Each row was made from one small tree. The marks that hang from a mark follow it in brackets, in alphabetical order. Every link used is in the known rows. Write each row's tree.
Known rows
zufop{vabet{dako gipod kofekos{mube{zuve}}}}: [ 21.6 -36.0 -20.0   1.3  -9.7   8.3  13.3  -3.8  10.2   5.0 -14.2 -34.3
  10.6  -0.9  -2.2  26.2  13.5 -16.8 -27.4 -12.2  -3.5]
kofekos{mube{zufop} vabet{gipod}}: [-25.8  37.1   0.3  -3.3   2.6  19.4 -10.1  -6.3  -9.2  10.1  10.6  -8.3
 -30.7  -4.9   7.8   2.4 -11.7   8.0  -2.2   6.4   1.4]
vabet{dako gipod kofekos{mube} zufop}: [  7.6   9.6  -8.4   4.4 -30.2  -0.8  -3.9   1.9  28.3  22.0   1.6 -38.0
  14.3  14.9   4.5  77.9  14.1 -21.5  -0.5 -14.7   7.2]
kofekos{mube{zuve} vabet{dako gipod{zopi} zufop}}: [-25.2  18.8 -22.5  -0.1  11.0  31.3   0.4 -16.7  15.6   9.6  11.1 -14.6
 -11.8 -16.4  14.4  23.3  -1.3  -8.1  15.7   2.8   7.1]
pabib{nevi{mube{kofekos}}}: [-17.9  11.4  25.0   2.6  -0.4  -8.8  -0.9   1.1  -4.0 -12.7  -6.2  43.2
  11.3  13.1 -14.0  -0.9 -10.6   7.1 -11.7  -0.4   2.2]
mube{zufop}: [ 36.0  13.5  14.1 -12.1   1.0 -22.7 -17.1  13.9   2.6  -1.3   2.8  -3.6
  -6.7   9.7 -17.3 -31.6  -0.5  15.1 -12.5   4.1  -5.1]
nevi{mube{kofekos{vabet{gipod}} zuve}}: [-54.2  -8.2   3.5   7.4  11.9   5.7   8.0  -2.0 -28.3 -19.1  14.0  53.6
 -12.5   0.8   4.2 -10.5  -9.3  -2.6  26.9   0.5   8.2]
dako{vabet{gipod}}: [ 14.1  10.0  -6.5   0.5   0.3   2.6 -13.7   3.0  -5.7  -4.2  -8.6  -6.5
 -15.3 -14.9   0.2  21.0  11.1  14.9  21.6  10.2  -9.8]
pabib{nevi}: [ 23.4  11.9  13.6  -2.2  -1.2 -16.5 -10.3   1.4   9.7  -5.3 -14.7  20.7
  10.3   4.9 -13.4  -7.1  -5.2   7.4 -19.7   6.1  -5.2]
kofekos{vabet}: [ 11.1  13.2  -6.2   3.4   6.0   0.0  -7.6   3.7 -24.3 -11.4   5.1 -12.4
  -8.6 -24.8  16.1 -22.8  -6.4  11.3   5.9   1.4  -1.1]
dako{vabet{gipod{zopi} kofekos}}: [ 25.7  -1.4  -3.5   9.0   0.3   0.6  -2.2   3.2   6.0  13.4  -4.5 -27.4
   7.6 -17.6  13.9  27.2   7.2   7.8  11.5   7.5 -11.5]
mube{kofekos zufop{vabet{gipod{zopi}}}}: [  7.9  -9.4   3.1  -2.2 -10.8 -10.8   4.4  21.1 -12.8  12.3  -2.4  -6.6
  12.3   3.4 -15.2 -29.1   2.9  15.6  21.5  -2.9  -4.9]
kofekos{mube{zufop{vabet{dako}} zuve}}: [ 16.6   9.1  -6.9 -15.2  10.4  14.3   2.5  -5.0  13.4 -10.1  -4.2   2.5
 -18.3   1.8 -12.5 -49.4  -0.7  -2.7 -40.3  -3.4   3.8]
mube{kofekos zufop{vabet{dako gipod{zopi}}} zuve}: [  1.8 -28.6 -14.8  -3.7   5.7   0.1  15.2   3.1   6.2  11.7  -5.2   7.9
  12.8  11.9 -16.9 -35.3   6.5  -2.2   6.9   2.4  -0.2]
vabet{dako gipod{zopi} kofekos{mube} zufop}: [ 18.3   0.9  -5.9   6.0 -19.3   1.3  -1.5   2.1  37.8  30.7   6.3 -53.8
  24.6   4.8   7.8  76.7  11.4 -17.1   6.3 -14.3   1.9]
nevi{mube}: [ -6.0  -3.2  20.5  -3.2   9.5 -10.6  -9.0   8.3 -15.1 -28.4  10.8  25.2
 -13.6   0.7  -8.9  -3.5  -4.1   6.5   4.0  -6.2   0.6]
zufop{vabet{dako gipod}}: [ 29.8 -41.1 -16.4  -4.4  -7.9  -1.3  -1.7   4.0  -0.2  -5.4 -15.7 -35.1
   5.2  -5.7 -16.2  33.4  19.9  -1.5  -1.1  -8.2 -10.3]
nevi{mube{kofekos zufop} pabib}: [-37.0  -0.5  41.9  -0.2  -5.4 -10.5  -5.4   4.9 -39.8 -15.0   9.8  17.7
 -13.1  17.2   1.3 -13.7 -11.0  11.1  22.7  -7.4   4.8]
zufop{vabet{dako gipod{zopi} kofekos}}: [ 42.1 -51.6 -13.5   4.6  -8.2  -4.5  10.2   3.8  11.4  11.7 -12.0 -55.7
  28.9  -8.5  -1.7  39.4  16.1  -8.1 -10.4 -11.7 -11.5]
nevi{mube{kofekos zufop{vabet} zuve} pabib}: [-50.5 -22.6  27.2  -2.8   5.1  -4.3  10.5  -3.6 -30.7 -16.8   5.4  29.7
  -8.5  15.3  -1.3 -27.8  -6.9   0.4  21.4  -1.7   3.3]
zopi{gipod}: [ 45.8 -27.7 -11.1  -3.6  -6.2  -1.5 -21.6   8.2  -4.2  -8.1  -1.9   4.6
 -40.3 -11.1   6.2  -7.2  -0.3  10.4   3.4   2.0  -3.3]
nevi{mube{kofekos zufop{vabet{dako}} zuve} pabib}: [-42.9 -26.3  23.7  -2.9   5.0  -0.1  11.0  -7.0 -26.2 -15.9   3.4  17.2
  -5.8  18.1  -2.7 -17.3  -4.2  -1.8  11.2  -5.0   5.0]
kofekos{vabet{dako zufop}}: [ 11.3  21.2 -13.0  -0.2  -1.6   2.6  -8.6   1.4  -3.6  -6.8   6.0 -33.6
   6.4 -19.2  10.8  10.9   4.8   5.6   5.8  -4.9   3.6]
kofekos{vabet{dako gipod}}: [  5.9  -4.4 -13.6   5.9  -0.2   9.5 -11.7  -7.7  -9.2   2.2   1.6 -30.8
  -7.6 -11.2   9.2  40.2   3.1   1.9   5.8   0.7  -2.5]

Which tree is each row?
[-22.9  -6.1 -26.5  10.2   3.1   9.6  10.7   0.2 -11.0   3.3   4.7  18.6
   8.2 -11.3  12.9 -17.2   0.8  -5.9  42.9   2.1   9.1]  mube{kofekos{vabet{dako gipod{zopi} zufop}} zuve}
[ 3.9 16.9 -5.3  3.0  0.2 11.1  1.6 -5.3 10.7 10.6 -5.2 -7.7 -8.2 -3.5
  9.9 11.1  4.8  0.8 -8.1  9.6 -4.3]  dako{vabet{gipod kofekos{mube{zufop zuve}}}}
[-46.1 -20.0  23.4   5.1   3.8  -2.1   4.3  -3.4 -43.0 -26.1   6.1  42.1
 -17.6   6.6  10.7 -23.2 -10.2  -3.2  36.0  -5.2   8.0]  nevi{mube{kofekos zuve} pabib}
[-27.4  43.8 -17.4  -3.6   9.1  19.9   2.2  -5.4  -5.8  -9.7  11.9  16.3
 -20.1 -23.5  18.0 -37.7  -8.9  -2.2  10.2   3.4  11.3]  kofekos{mube{zuve} vabet{zufop}}
[ 26.3   7.4  -2.6   4.7  -4.2  -1.7   7.1   3.1  -0.2  -3.6  -0.7   2.8
   0.1  -3.8  16.3 -37.8  -7.7 -14.6 -30.7  -8.7   6.8]  vabet{kofekos{mube{zuve}}}
[ 11.1  25.4   0.1 -13.7  11.8   6.4  -5.0  -0.7   8.3  -9.2   2.8  21.9
 -27.1   3.8  -8.1 -58.9  -8.5   0.1 -23.5   1.9   5.1]  kofekos{mube{zufop zuve}}
[ 53.0 -34.9 -12.8   0.5  -9.7  -6.0  12.1   7.3   2.2  -7.7 -15.7 -49.8
  25.9 -10.6  -1.0  -1.2  13.8  -7.2 -40.5 -18.8  -4.7]  zufop{vabet{dako kofekos}}
[ -1.0  22.0  -8.9   4.0  -1.4   7.1   3.1   1.1  18.7  16.5   0.9 -13.6
   6.3 -17.1  14.4  25.1   8.7   0.8  24.0   8.5  -3.9]  dako{vabet{gipod{zopi} kofekos{mube{zuve}} zufop}}
[ -2.4  -1.5  -0.5   4.5 -10.6  -4.6   0.6  -2.2  10.5  23.0   2.9   5.8
  -6.6  17.8   5.6  19.1  -3.1 -16.8  -6.2   3.4   0.2]  vabet{gipod kofekos{mube{zufop zuve}}}
[  0.0 -11.7 -11.2  -5.9   3.6  -7.0  16.8   9.7  -8.4  -3.0  -4.9  29.2
   7.4   6.8 -14.2 -77.3   1.3   2.1   3.9   2.8   2.3]  mube{kofekos zufop{vabet} zuve}
[ 13.4  10.1  -4.0   3.6   6.7  12.3   2.5  -4.4  17.4  16.8  -2.6 -17.2
  -0.8 -10.0  11.8  10.7   2.9   3.8  -2.9   9.9  -7.1]  dako{vabet{gipod{zopi} kofekos{mube{zufop zuve}}}}
[-10.2  14.9  32.8  -6.5   7.2 -15.2  -7.2  -3.5  15.4  -5.4  -2.6  32.5
   9.0  23.2 -23.2   8.1  -9.8   9.3 -28.8   7.5  -3.6]  pabib{nevi{mube{zufop}}}
[-11.7  -4.6  19.2  -8.6  14.8  -5.7   3.7 -13.0  27.0  -6.1  -7.9  30.8
  14.5  24.6 -26.3   9.1  -4.1   0.1 -40.9   7.9  -3.3]  pabib{nevi{mube{zufop{vabet{dako}} zuve}}}
[ 24.9  13.6   2.6  -0.2  -2.6  -5.1   6.6   1.8   7.5   3.2   1.5  -0.6
   1.3   5.0   9.6 -40.7  -8.0 -11.1 -39.3  -5.7   5.8]  vabet{kofekos{mube{zufop zuve}}}
[-30.1  13.0  24.6   2.0   1.3  -1.5  -1.3  -8.5   8.4   3.1  -2.2  26.1
  13.4  25.2 -15.7  29.1  -9.9   6.9 -20.5   4.4   1.2]  pabib{nevi{mube{kofekos{vabet{dako gipod}} zufop}}}
[ 37.2  -6.5   7.2  -9.3  -3.5 -21.5   1.8  13.8   5.5   4.8  -3.7 -25.2
  14.4   4.8 -13.2 -27.6   4.2   7.6 -26.5  -1.6  -7.8]  mube{zufop{vabet{kofekos}}}
[-17.6  -1.1  21.8  -8.3  13.8 -11.9   3.5  -9.7  20.9  -6.5  -5.6  40.1
  11.3  21.3 -25.7  -1.8  -6.5   2.1 -29.6  11.8  -4.6]  pabib{nevi{mube{zufop{vabet} zuve}}}
[ -7.6   9.5 -14.6   3.0  -7.2   1.9 -12.2  -2.0  -2.2   7.0   7.1 -31.2
   0.0 -11.1   7.0  53.1   8.5   1.8  25.6   1.2  -0.2]  kofekos{vabet{dako gipod zufop}}
[  1.0   2.6 -13.6   4.0   0.5   2.9 -10.7  -2.1   6.0  12.6   9.7 -40.2
   8.0 -17.0   9.2  53.0   6.7   4.4  34.1   2.2  -3.1]  kofekos{vabet{dako gipod{zopi} zufop}}
[ -2.8   2.4  -0.4   7.1 -30.0 -31.8  -6.9  15.9   8.9  24.5   6.7  -8.7
  17.4   7.6   5.5  60.8  11.5 -11.9  42.1   0.3  -2.8]  vabet{gipod kofekos zufop}
[-13.4   2.4 -21.9   2.5  18.8  37.5   0.4 -21.6   7.8   5.9   6.2 -16.1
 -20.0 -16.7  16.4  10.6  -6.8  -7.5  -6.8   1.9   4.4]  kofekos{mube{zuve} vabet{dako gipod{zopi}}}
[-25.2   3.7  17.8   1.8   7.3  -6.2   4.4  -4.9   1.7 -12.9  -6.0  57.6
  10.0  15.3 -13.0 -12.2 -10.9   0.9  -9.5   5.5   3.3]  pabib{nevi{mube{kofekos zuve}}}
[-16.0   0.5 -20.7   9.9   7.1   7.3  12.0   3.4 -32.0 -13.2   1.2  37.2
  -3.0 -17.1  17.1 -68.5  -8.8  -1.8  25.3   1.9  10.7]  mube{kofekos{vabet} zuve}
